Each row comes from the steps of one walk. Every step used is in the known rows, and no mark comes twice. Write the walk behind each row, first mark first.
Known rows
guzo donu rebof tudi pomaze: 0 6 -6 -28 6 -15 9 5 -4 -6 -11 16 -6 -9 4 14 4 -3 4 3 8 -11 9 4 23 0 3
guzo donu pomaze zopum rebof: -6 8 -24 -13 -1 12 14 2 -18 -15 -10 -6 -4 34 18 5 7 -22 0 -5 14 5 10 2
 -11 6 -8
zaka rebof: 1 10 4 -17 0 11 4 5 -1 -4 12 23 -5 15 -3 -1 11 0 19 5 12 7 6 -8 -3 -6
 -16
zaka rebof bigo guzo donu pomaze: -14 -7 0 -12 15 24 8 37 -7 -21 -30 -4 -4 4 -4 1 2 -10 12 7 -6 6 9 -8 -1
 24 -5
zaka rebof bigo guzo donu: -14 -5 12 -17 18 23 7 24 -1 -13 -21 19 -8 3 -1 2 8 -4 12 11 -5 4 10 -7
 -2 14 -7
zopum rebof zaka: 10 21 1 -10 -32 8 11 4 -3 -1 -8 42 -5 5 10 1 18 -17 13 -8 2 7 12 4 6 2
 -3
bigo guzo donu: -3 1 -7 -22 9 8 5 7 -8 -9 -4 2 -5 4 9 4 9 2 11 5 -3 0 9 -1 3 0 -3
tudi pomaze donu: 4 18 -1 -25 -12 -6 2 21 2 3 16 -25 -8 0 -1 -8 4 7 10 6 7 -1 9 -3 -6 2 3
zopum pomaze bigo rebof: -4 6 2 -10 40 -8 -6 -1 4 12 2 1 -5 -10 -2 -4 14 -12 10 7 -3 0 11 -7 2
 -28 4
bigo rebof tudi pomaze donu guzo: -3 2 10 -11 8 5 3 28 4 1 6 -10 -8 -22 -3 1 4 -6 11 13 2 -4 6 1 8 8 6
zopum rebof bigo guzo: -5 7 0 -15 -8 5 16 22 -4 -4 -9 29 -9 16 10 7 14 -10 12 -3 -11 11 4 2 0
 18 -16
zaka rebof tudi pomaze zopum: -4 16 2 -16 6 7 19 3 1 0 -14 7 -14 -4 -3 -2 8 -13 6 4 16 -7 3 2 -10 1
 -18
pomaze bigo rebof: 1 3 5 -15 24 -4 -4 3 -1 2 17 30 -5 -15 -9 -2 19 -8 17 10 2 -6 5 -4 1 -25
 -5
tudi pomaze donu guzo: -1 11 4 -17 -9 12 -1 23 1 2 23 -49 -10 4 4 -10 0 3 11 10 8 2 5 -2 0 13 1
zopum rebof tudi pomaze bigo guzo: -2 9 11 -20 2 3 23 11 0 12 -24 37 -12 -29 4 3 7 -19 1 2 -1 -6 -4 2 7 5 5
zopum pomaze donu rebof: -8 9 -8 -16 22 -7 -2 5 0 7 13 -8 -8 16 23 -2 4 4 7 5 2 5 21 -1 7 -8 14
guzo donu pomaze zopum: -5 7 -24 -17 10 11 9 3 -17 -17 -4 -31 -2 24 11 -3 6 -12 3 0 10 0 11 2
 -13 2 -14
bigo guzo donu pomaze: -4 -1 -18 -18 7 12 6 20 -13 -17 -11 -18 -1 3 6 4 3 -6 12 2 -4 2 8 -2 4
 10 -2
zaka rebof bigo: -3 7 12 -17 -1 10 6 19 2 -8 1 24 -6 17 -7 -3 11 0 16 5 4 10 7 -6 -5 8
 -22
zaka rebof bigo guzo: -10 2 9 -13 10 17 10 27 2 -7 -9 20 -11 2 -4 -1 11 -3 19 8 -7 6 5 -6 -4
 14 -18
bigo rebof tudi pomaze zopum: -1 15 -11 -11 13 -12 12 7 0 -2 -6 3 -12 -17 -7 6 16 -16 10 2 5 -13 4 8
 -5 -10 -16
donu pomaze zopum: -1 14 -26 -12 0 5 10 5 -14 -11 8 -27 -5 24 8 -6 9 -11 10 -3 8 2 7 4 -15
 2 -24
guzo donu rebof: -3 3 -13 -23 12 -6 -1 -5 -10 -11 13 19 -5 15 11 10 11 3 13 4 7 -2 13 1
 16 -10 -2
pomaze donu guzo: -3 4 6 -17 0 21 1 13 -5 -1 30 -18 -5 18 16 -10 3 6 10 11 6 9 9 -1 -3 8
 -3
donu rebof tudi pomaze: 4 13 -9 -23 -4 -20 11 6 -2 0 0 20 -8 -9 1 11 8 -3 11 0 5 -8 3 6 21 -1 -8
bigo guzo donu pomaze zopum: -11 2 -25 -11 19 17 12 10 -17 -16 -13 -32 -6 9 14 -1 5 -13 7 3 0 -3 9 4
 -11 8 -9
rebof bigo: 4 10 1 -24 -8 -3 7 15 -1 -7 7 9 -3 22 0 -3 13 4 11 -1 -3 9 7 0 -4 7 -25
guzo donu pomaze zopum rebof bigo: -10 6 -14 -13 0 13 18 17 -15 -18 -23 -5 -5 38 14 3 8 -23 -3 -5 5 8 11 4
 -13 20 -15
bigo guzo donu pomaze tudi: 2 -2 -4 -11 3 11 10 21 -19 -8 -14 -15 7 -6 8 6 -3 -6 1 3 -3 0 10 -1 8 7
 -1
rebof zaka: 12 20 0 -13 -22 6 5 5 -2 -4 -2 17 -3 -6 3 -7 16 -5 16 -4 -1 2 12 4 5 -4
 -8
tudi pomaze bigo guzo: -2 11 3 -19 10 0 5 15 1 8 0 -13 -13 -29 -7 -8 9 -6 11 8 -3 -11 -2 -3 2
 -5 -1

Which walk is each row?
-9 -2 -10 -14 -3 13 16 33 -12 -18 -30 4 -2 18 9 10 5 -17 6 -3 -9 10 8 0
 3 29 -3 : zopum rebof bigo guzo donu pomaze
-12 -2 6 -20 42 12 3 -1 -2 8 -21 -13 -6 -9 16 -7 3 -7 -4 10 -6 -1 13 -6
 1 -13 15 : zopum pomaze bigo guzo donu
-4 22 -9 -14 -13 -6 18 16 -2 -2 -7 -10 -17 25 3 1 14 -17 4 -5 6 1 3 6
 -13 15 -22 : tudi pomaze zopum rebof bigo
-12 0 -4 -19 30 -3 1 9 -4 0 -5 0 -16 -32 1 4 7 -7 11 13 -1 -20 5 -1 19
 -7 14 : tudi pomaze bigo guzo donu rebof
-2 6 -7 -19 4 -11 4 12 -4 -8 12 23 -7 18 5 6 14 3 16 1 -2 3 9 4 12 4 -20 : donu rebof bigo
9 15 -3 -3 -7 0 -3 13 1 -7 -1 29 -5 -23 -8 1 25 -13 25 0 -5 -5 14 3 8
 -13 -5 : bigo rebof zaka
-7 4 4 -19 23 -6 14 10 0 8 -11 25 -14 -42 1 4 7 -8 8 9 -4 -18 -1 5 21 -3
 5 : donu rebof tudi pomaze bigo guzo
2 9 -6 -13 -1 4 0 0 -7 -11 -8 29 -5 -9 11 4 15 -7 13 1 2 -7 19 6 22 -6 8 : guzo donu rebof zaka
2 19 -9 -22 -3 -6 20 -1 -3 1 -8 -9 -10 1 3 -2 9 -8 1 -1 10 -7 3 8 -9 0
 -20 : rebof tudi pomaze zopum
-4 2 -6 -14 16 12 7 17 -9 -3 -2 -7 -4 -15 1 -8 5 -10 11 5 -5 -1 1 -4 0 1
 -5 : donu pomaze bigo guzo
-6 4 6 -25 19 5 3 12 -2 3 -12 -16 -11 -28 -3 -5 6 -6 4 11 -1 -13 3 -4 4
 -5 10 : tudi pomaze bigo guzo donu
-3 4 3 -24 11 -2 11 7 -4 0 10 45 -5 1 18 3 6 6 5 6 4 0 15 6 9 -1 5 : pomaze donu rebof tudi
1 -2 4 -14 23 -1 8 15 -6 -4 -8 33 3 -26 -9 1 10 -17 9 6 0 -4 4 -1 5 -10
 -5 : donu pomaze bigo rebof tudi
-2 13 -1 -20 12 1 1 9 2 8 7 -23 -4 21 17 -11 2 5 2 4 1 11 19 -4 -8 -7 9 : zopum pomaze donu
-8 -3 -10 -18 7 11 9 35 -10 -20 -24 -18 -1 7 2 1 3 -6 8 2 -13 5 9 0 1 23
 -8 : rebof bigo guzo donu pomaze
-14 0 -1 -15 18 4 7 30 -2 -6 7 18 -13 -1 13 -1 9 6 13 10 -13 0 14 4 5 14
 2 : pomaze donu rebof bigo guzo
-4 2 8 -29 24 -7 9 0 -3 2 -14 26 -8 -26 2 5 4 -6 -2 9 9 -16 6 2 21 -9 11 : guzo donu rebof tudi pomaze bigo
-16 2 -6 -14 12 17 20 10 -10 -11 -23 15 -13 24 20 6 14 -17 -1 1 -5 2 10
 7 -12 17 -12 : pomaze zopum rebof bigo guzo donu
-12 7 0 -16 22 -7 1 18 3 3 1 -7 -9 22 19 -4 5 4 2 5 -8 8 22 0 4 5 7 : zopum pomaze donu rebof bigo
4 14 8 -29 -9 -4 14 20 3 4 -3 1 -5 -9 2 -5 1 3 0 4 7 -2 8 1 -4 6 4 : rebof tudi pomaze donu
-5 15 -5 -14 -6 4 19 5 -7 -5 -1 19 -12 38 13 1 17 -14 3 -5 4 8 7 6 -16
 11 -28 : pomaze zopum rebof bigo
2 10 5 -19 6 -11 6 27 6 1 -2 15 -7 -26 -9 3 8 -3 10 8 2 -7 10 0 1 -4 8 : bigo rebof tudi pomaze donu
-2 15 -15 -3 -14 22 16 5 -16 -16 -31 2 -5 10 17 -1 12 -31 1 -8 8 0 16 7
 -5 9 2 : guzo donu pomaze zopum rebof zaka
-8 5 2 -21 10 -3 3 22 -2 -7 17 20 -9 15 10 -2 10 8 10 7 -2 3 16 2 2 8 -3 : pomaze donu rebof bigo
2 10 2 -14 15 -14 -6 14 4 5 11 -1 -10 -30 -21 -2 17 -10 18 9 4 -13 1 -5
 4 -20 -2 : tudi pomaze bigo rebof
-7 4 22 -18 21 15 16 16 5 8 -24 25 -13 -43 -11 -4 4 -11 7 12 3 -10 -3 -6
 4 1 2 : zaka rebof tudi pomaze bigo guzo
4 31 -11 -4 -28 5 16 4 -2 1 -16 -3 -17 -4 6 -3 18 -27 9 -9 7 -7 9 9 -5 4
 -5 : tudi pomaze zopum rebof zaka
